Each row comes from the steps of one path. Every step used is in the known rows, and no mark comes twice. Write the path behind each row, first mark first.
Known rows
Z -> B -> G -> L -> Q -> F: [-3.115 -0.750  0.105  2.574  2.515 -0.722  2.461 -3.071  5.615  3.700
 -2.108  3.065  0.904 -3.392  1.344 -3.414  4.482 -0.202  3.356 -1.812
 -3.216 -1.668 -0.046]
Q -> G: [-0.143  0.518 -1.996 -0.042 -0.493 -1.818  0.090 -2.738  1.944 -0.744
  0.243  0.739 -2.031 -1.439 -1.925 -1.676  3.949 -0.151  1.594  0.660
 -0.360 -0.966  0.384]
Q -> Z: [-0.432 -0.805 -1.608 -0.455  0.416 -1.218  0.319 -1.196  1.837 -1.154
  1.129  0.474  1.323 -1.706 -1.933 -2.550  0.034  0.450  1.053 -0.542
 -0.279 -1.140 -0.026]
L -> Q -> B -> G: [-3.538 -0.102 -0.963  2.920  2.502 -1.268  2.605 -1.736  4.029  1.409
 -0.210  0.418 -0.135 -2.169 -0.953 -4.513  3.045  2.844  1.840  0.531
 -3.366 -3.060  0.217]
B -> L -> Q: [-2.274  0.349 -1.732  3.557  0.852 -1.147  1.479 -1.319  1.366  0.911
 -2.071  0.120  1.478 -3.048 -2.491 -1.252  3.804  0.646 -1.067  1.885
 -1.800 -0.020 -1.659]
L -> B -> Z -> Q: [-0.459  1.496  0.303  1.679 -1.195  1.996  4.513  0.069  4.729  0.913
 -3.833  1.609 -1.664 -0.794  0.454 -3.261  2.659  0.237 -1.652  0.481
 -2.024  0.884 -0.887]
Z -> Q -> G: [-0.751  1.028 -0.548 -0.342 -1.935  0.422  1.939 -0.337  2.960 -1.512
 -1.627  1.818 -3.055 -1.804 -1.106 -1.682  3.913 -0.049  0.762  1.552
 -0.590 -0.222  0.084]
L -> G -> Q -> Z -> B: [ 1.897 -0.251 -1.992  0.118 -0.863  0.501  3.795 -0.834  3.139 -0.391
  1.845 -0.410  2.157 -2.596  0.197 -3.740  4.685  0.216  1.455 -4.523
 -0.950  1.481 -0.286]
L -> Q: [-1.847 -0.073 -0.654  2.214  0.561 -0.378  0.759 -0.420  1.877  1.485
 -1.534 -0.253 -0.355 -2.092 -1.495 -1.502  3.120  0.342  0.173  0.937
 -1.335 -1.634 -0.746]
L -> G -> Q -> F: [ 1.502  0.688 -2.405 -0.091 -0.521 -2.513  2.160 -1.808  0.944 -0.560
 -0.515  0.059  1.151 -3.011  1.553 -1.952  6.634 -1.431 -0.325 -2.918
 -1.010  0.098 -0.028]
G -> Q -> F: [ 0.509  0.690 -2.337 -0.061  0.358 -2.562  0.709 -1.414  0.395 -0.702
 -2.777  0.842  1.306 -3.557  2.623 -1.290  3.997 -1.301 -0.034 -0.750
 -0.973  0.448 -1.007]
B -> G -> L -> Q: [-3.261 -1.106  0.422 -0.179  2.333 -1.315  1.162 -2.399  4.380  2.122
 -1.195  2.534 -2.429 -1.745 -1.927 -3.545  3.927  0.648  2.012 -0.280
 -1.417 -1.770  1.205]
B -> G: [-2.157 -0.399 -0.116 -0.215  1.529 -1.742  1.142 -1.649  3.305 -0.371
 -0.838  1.526 -1.747 -0.193 -1.881 -2.938  1.021  0.776  1.785 -0.132
 -0.565 -1.275 -0.207]
B -> L -> G -> Z -> Q -> F: [ 0.240  1.044 -2.179  2.612 -1.952 -2.013  4.279 -1.003  2.179 -1.247
 -1.579  1.245  4.995 -3.265  0.405 -0.125  8.628 -0.751 -1.635 -1.756
 -1.866  0.599 -1.637]
B -> Z -> Q -> G -> L: [-0.128  0.162  0.220 -1.313 -1.711  0.661  3.689 -2.665  3.860 -0.151
 -1.181  4.708 -5.348 -0.799 -2.241 -3.525  5.126  0.476  1.305 -0.422
 -0.210  0.086  1.372]
L -> Q -> F: [-1.938  0.048 -1.445  2.842  0.857 -2.021  0.369 -1.324  1.586  1.584
 -1.925  0.177  1.554 -3.329  0.163 -1.224  4.002 -0.894  0.427  0.604
 -2.567 -2.345 -1.193]
G -> Z -> Q: [-0.550  0.585 -0.383  0.027 -1.628 -0.087  2.476  0.936  3.176 -1.067
 -3.143  0.766  1.450 -1.524  1.578 -0.237  3.835 -0.034 -0.101 -0.401
 -0.409  0.833 -1.206]
G -> L: [-0.509 -0.384 -0.089 -0.681  1.324 -0.499  0.784 -1.666  1.492  0.847
 -1.865  1.649 -1.224 -2.201  0.314 -1.612  2.039 -0.171  0.454 -0.590
  0.355  0.127  2.047]
Z -> B: [-0.414  0.537 -0.134  2.367  0.412  1.075  2.315 -0.443  2.528  1.040
 -1.961 -0.213  0.730 -1.481  1.038 -1.627  1.095  0.364  1.110 -1.255
 -0.983  0.545 -0.704]
Q -> B -> Z: [-0.365  0.445 -1.334  2.761  0.701 -0.548  3.815 -2.976  1.217  0.542
  0.041  0.919 -0.528 -0.684 -1.233 -4.209  1.937  3.244  0.564 -1.090
 -1.610 -1.138  0.616]
Z -> B -> G -> Q -> F: [-0.870  0.650 -1.334  0.863  1.285 -1.781  2.728 -1.889  3.928  0.180
 -2.740  2.244  1.479 -2.557  3.370 -2.951  3.594 -0.559  2.455 -2.211
 -2.333  0.509 -2.010]
B -> G -> Z: [-1.579 -0.298 -1.143 -0.538  0.268 -3.142  1.398 -2.519  4.262 -0.535
 -0.786  1.479  1.238 -0.243 -0.846 -1.678  3.197  0.835  2.116 -1.705
 -0.208 -0.885 -1.459]
L -> B -> G -> Z -> Q -> F: [-1.958  1.165 -1.171  1.315 -0.670 -2.268  3.285 -0.879  6.660  0.111
 -4.563  2.331  3.336 -3.271  3.794 -1.619  5.658 -1.649  0.023 -0.080
 -3.580 -0.587 -1.944]

Write each row's path
[-0.783  1.450 -2.408  0.366  1.003 -2.987  1.810 -2.334  4.365  0.291
 -4.196  1.801  1.286 -3.682  3.954 -3.115  4.772 -1.846  0.289 -0.207
 -3.048  0.259 -0.730]  L -> B -> G -> Q -> F
[ 0.068  0.048 -1.131 -1.430  0.091 -1.475  0.341 -3.665  2.232  0.167
 -0.109  2.479 -2.815 -2.452 -1.065 -2.105  4.545 -0.425  1.618 -0.050
  0.059 -0.417  2.677]  Q -> G -> L
[ 1.026  1.085 -3.652  1.639  0.005 -3.021  3.179 -2.464  0.149 -0.974
 -1.188  0.612  2.946 -4.118  0.422 -1.367  7.393 -1.245 -1.855 -1.571
 -1.308  1.293 -0.482]  B -> L -> G -> Q -> F
[ 1.670  1.457 -2.330  2.611 -0.433  0.551  5.164 -1.182  1.829  0.072
 -1.188 -0.573  2.232 -3.151  0.584 -2.044  6.469  0.220 -0.817 -2.753
 -1.320  3.623 -0.967]  Z -> B -> L -> G -> Q
[-0.094  1.106 -1.902 -0.047 -0.580 -1.283  2.805 -5.198  4.396  1.767
 -1.335  2.992 -2.731 -1.672 -1.309 -4.062  5.636 -0.501  0.591 -0.504
 -1.145 -0.160  2.066]  Q -> G -> L -> B -> Z
[-1.758  0.538 -1.307  3.877  1.816 -0.512  2.368 -0.905  1.761  1.658
 -0.641 -1.112  1.103 -3.329 -0.146 -3.014  3.222  2.516  0.460  0.667
 -3.124 -1.958  0.581]  L -> Q -> B
[-0.378  0.970 -2.199  3.757 -0.530 -1.313  3.421 -1.784  2.403  0.400
 -2.285  0.203  5.273 -2.814  0.975 -0.218  4.610  0.730  0.457 -1.285
 -1.853  2.232 -2.504]  G -> Z -> B -> L
[-2.042  0.152 -0.521  0.140 -0.595 -2.481  2.433 -0.741  4.831 -1.175
 -3.224  3.010  2.421 -1.872  1.696 -1.147  4.574 -0.526  1.391 -0.790
 -1.979 -1.289 -2.169]  B -> G -> Z -> Q -> F
[-1.611  0.243 -2.000  1.305  1.063 -3.141  2.820 -2.636  3.975 -0.303
 -0.110  0.676  2.460 -1.567  0.871 -3.032  3.469  3.053  2.089 -1.448
 -2.214 -1.510 -0.096]  Q -> B -> G -> Z
[-0.223  0.966 -0.732  0.470  1.324 -0.027  1.792 -1.751  3.046  2.095
 -3.215  0.655 -0.039 -3.447  1.942 -2.206  2.992 -1.306 -1.073  0.022
 -1.454  0.914  2.640]  G -> L -> B
[ 0.725  0.067 -2.841  1.432  0.308 -0.289  2.882 -1.175  1.779 -1.179
 -1.404  1.096  4.047 -4.297  0.629 -2.646  2.908  0.275  0.441 -1.104
 -1.790  3.437 -1.954]  G -> Q -> Z -> B -> L
[ 0.224  1.226 -1.909 -0.230  0.201 -1.232  1.081 -3.718  3.880  1.582
 -1.364  1.597 -1.593 -3.448  0.845 -2.698  5.599 -1.421  0.203  0.830
 -1.305  0.419  2.888]  Q -> G -> L -> B
[-0.256  0.645 -1.917  2.098  0.050 -1.312  3.160 -1.908  1.069 -0.590
  0.700 -0.259  1.040 -1.471 -2.752 -1.732  4.936  0.482 -1.670 -0.952
 -0.555  0.496  0.212]  B -> L -> G
[ 0.537  1.071 -1.165  1.856 -1.490  0.160  5.618  0.455  3.373 -0.636
  0.118 -0.716  2.823 -2.521  1.453 -1.993  6.907  2.026 -0.564 -2.517
 -1.957  0.047  1.082]  L -> G -> Z -> Q -> B
[-1.351 -0.467 -0.722  2.629  1.681 -0.111  4.227 -3.274  2.500  3.159
 -0.567  1.839 -0.780 -2.464 -1.402 -4.985  4.533  3.189  0.840 -1.264
 -2.436 -1.379  1.890]  G -> L -> Q -> B -> Z
[-0.697 -0.463 -2.107  3.052  0.756 -0.135  2.698 -1.350  2.496 -0.403
 -0.048  0.777  4.089 -3.074 -1.480 -2.358  0.999  0.840  0.815 -0.564
 -2.111  1.274 -1.513]  Q -> Z -> B -> L
[-0.703  1.137 -2.375  4.165  1.857 -1.575  3.210 -1.817  0.209 -0.343
 -1.151 -0.363  2.738 -3.588 -0.337 -2.409  2.412  2.636 -0.987  1.248
 -2.447  0.346  0.498]  Q -> B -> L
[-2.162 -0.385  0.939  0.430  2.126  0.114  2.683 -2.375  4.820  1.659
 -1.631  3.057 -1.215 -1.102  0.606 -3.620  1.654  0.731  3.135 -1.997
 -0.810  0.294  1.390]  Z -> B -> G -> L
[-0.367  0.318  0.276 -1.668 -0.848  0.592  1.931 -1.100  3.250 -0.448
 -1.865  3.268 -3.708 -2.416 -0.152 -2.100  4.800 -0.434  1.011  0.797
 -0.098  0.276  2.214]  Z -> Q -> G -> L
[-0.183  1.753 -0.617 -0.395 -1.000  1.031  2.509 -1.074  4.949  0.804
 -3.687  2.452 -2.706 -4.016  1.673 -2.506  5.999 -1.415 -0.498  1.580
 -1.672  0.911  2.498]  Z -> Q -> G -> L -> B
[ 0.012  1.909 -0.984  0.996 -2.469  1.125  4.061 -2.072  5.258  0.433
 -2.484  2.268 -3.333 -1.179 -0.830 -3.621  5.238 -0.279 -0.209  1.243
 -2.482  0.324 -0.528]  L -> B -> Z -> Q -> G
[ 1.374 -0.245 -3.603 -0.257 -0.571 -1.946  2.947 -1.934  0.804 -2.067
  1.496  0.285  2.890 -3.278 -2.523 -2.902  5.472 -0.055 -1.059 -1.883
 -0.678  1.803 -0.042]  B -> L -> G -> Q -> Z
[-1.842 -0.431 -0.670  1.600  1.942 -1.845  0.441 -2.392  2.025  2.716
 -2.133  1.977  0.787 -4.308  0.613 -1.781  4.646 -1.030  0.527 -0.310
 -2.025 -1.933  0.866]  G -> L -> Q -> F
[-0.209  1.220 -1.097  1.758 -0.591  0.079  3.932  0.704  2.716 -0.904
 -2.329  0.116  2.760 -2.975  2.799 -1.593  4.224  2.170 -0.156 -0.551
 -2.109  0.162 -0.360]  G -> Z -> Q -> B
[ 1.618  0.771 -1.744 -0.812 -0.571 -0.340  2.814 -0.797  1.275 -0.796
  0.322 -0.568 -0.895 -1.839 -0.267 -2.168  5.578 -0.333 -0.529 -2.636
  0.389  1.088  0.701]  L -> G -> Q
[-1.757  0.513 -3.005  2.933 -0.467 -1.926  1.145 -3.200  1.961  0.502
 -0.768  0.929 -0.239 -3.214 -3.722 -1.637  6.672  0.453  0.273  2.456
 -2.345 -0.964 -0.994]  B -> L -> Q -> G
[ 0.315  0.534 -2.949 -0.308 -1.856 -3.259  0.525 -3.218  2.767 -0.698
  0.283  0.831  0.857 -1.579 -0.861 -0.585  6.439 -0.053  1.924 -0.640
 -0.216 -0.482 -0.558]  Q -> G -> Z
[-2.980 -1.415 -0.424  1.977  1.500 -0.130  1.960 -1.338  6.057  1.581
  1.055  1.579  1.346 -1.661 -2.022 -4.572  1.546  1.025  3.912 -1.461
 -2.852 -1.959 -1.660]  L -> Q -> Z -> B -> G
[ 0.225  0.755 -1.092  2.191 -0.745 -0.464  2.667 -0.999  3.657  1.007
 -1.592 -0.370  3.764 -1.520  1.912 -0.509  3.485  0.185  1.614 -2.643
 -1.025  0.834 -1.810]  G -> Z -> B
[-1.581  0.757 -2.983  5.988 -0.007 -2.369  3.015 -2.620  3.152  2.482
 -3.029  0.371  7.396 -4.641  1.277  0.169  7.364 -0.508  0.505 -1.021
 -4.156  0.113 -3.892]  G -> Z -> B -> L -> Q -> F
[-2.173 -0.611  0.478 -1.557  2.134 -1.793  1.116 -2.666  3.520  0.556
 -0.957  3.076 -2.807 -1.040 -1.136 -3.305  1.728  0.479  2.022 -0.876
 -0.031 -0.671  2.138]  B -> G -> L
[-1.635  1.014 -2.576  4.684 -0.335 -0.164  2.788 -2.898  3.343  1.845
 -1.172  0.747  1.130 -3.513 -2.136 -1.883  6.800  0.420  1.319  1.128
 -3.142  0.012 -1.878]  Z -> B -> L -> Q -> G
[-2.072  0.307 -0.855  1.602  2.574 -1.731  2.516 -2.006  3.021 -0.190
  0.014  0.735 -0.286 -1.272 -0.319 -4.178  1.015  2.925  1.834 -0.315
 -2.190 -1.887  1.080]  Q -> B -> G
[ 1.301  1.623 -2.914  3.383 -0.104 -1.277  4.685 -2.227  1.603  0.208
 -1.384  0.182  4.282 -4.024  1.956 -1.569  7.409 -1.015 -0.640 -2.867
 -2.302  2.431 -1.405]  Z -> B -> L -> G -> Q -> F
[-0.792  0.414 -0.472  0.103  0.833 -0.065  3.232 -0.980  4.126  0.069
 -2.585  1.473 -0.778 -1.553  2.135 -3.113  2.800  0.606  2.578 -1.861
 -1.097  1.653 -1.535]  Z -> B -> G -> Q
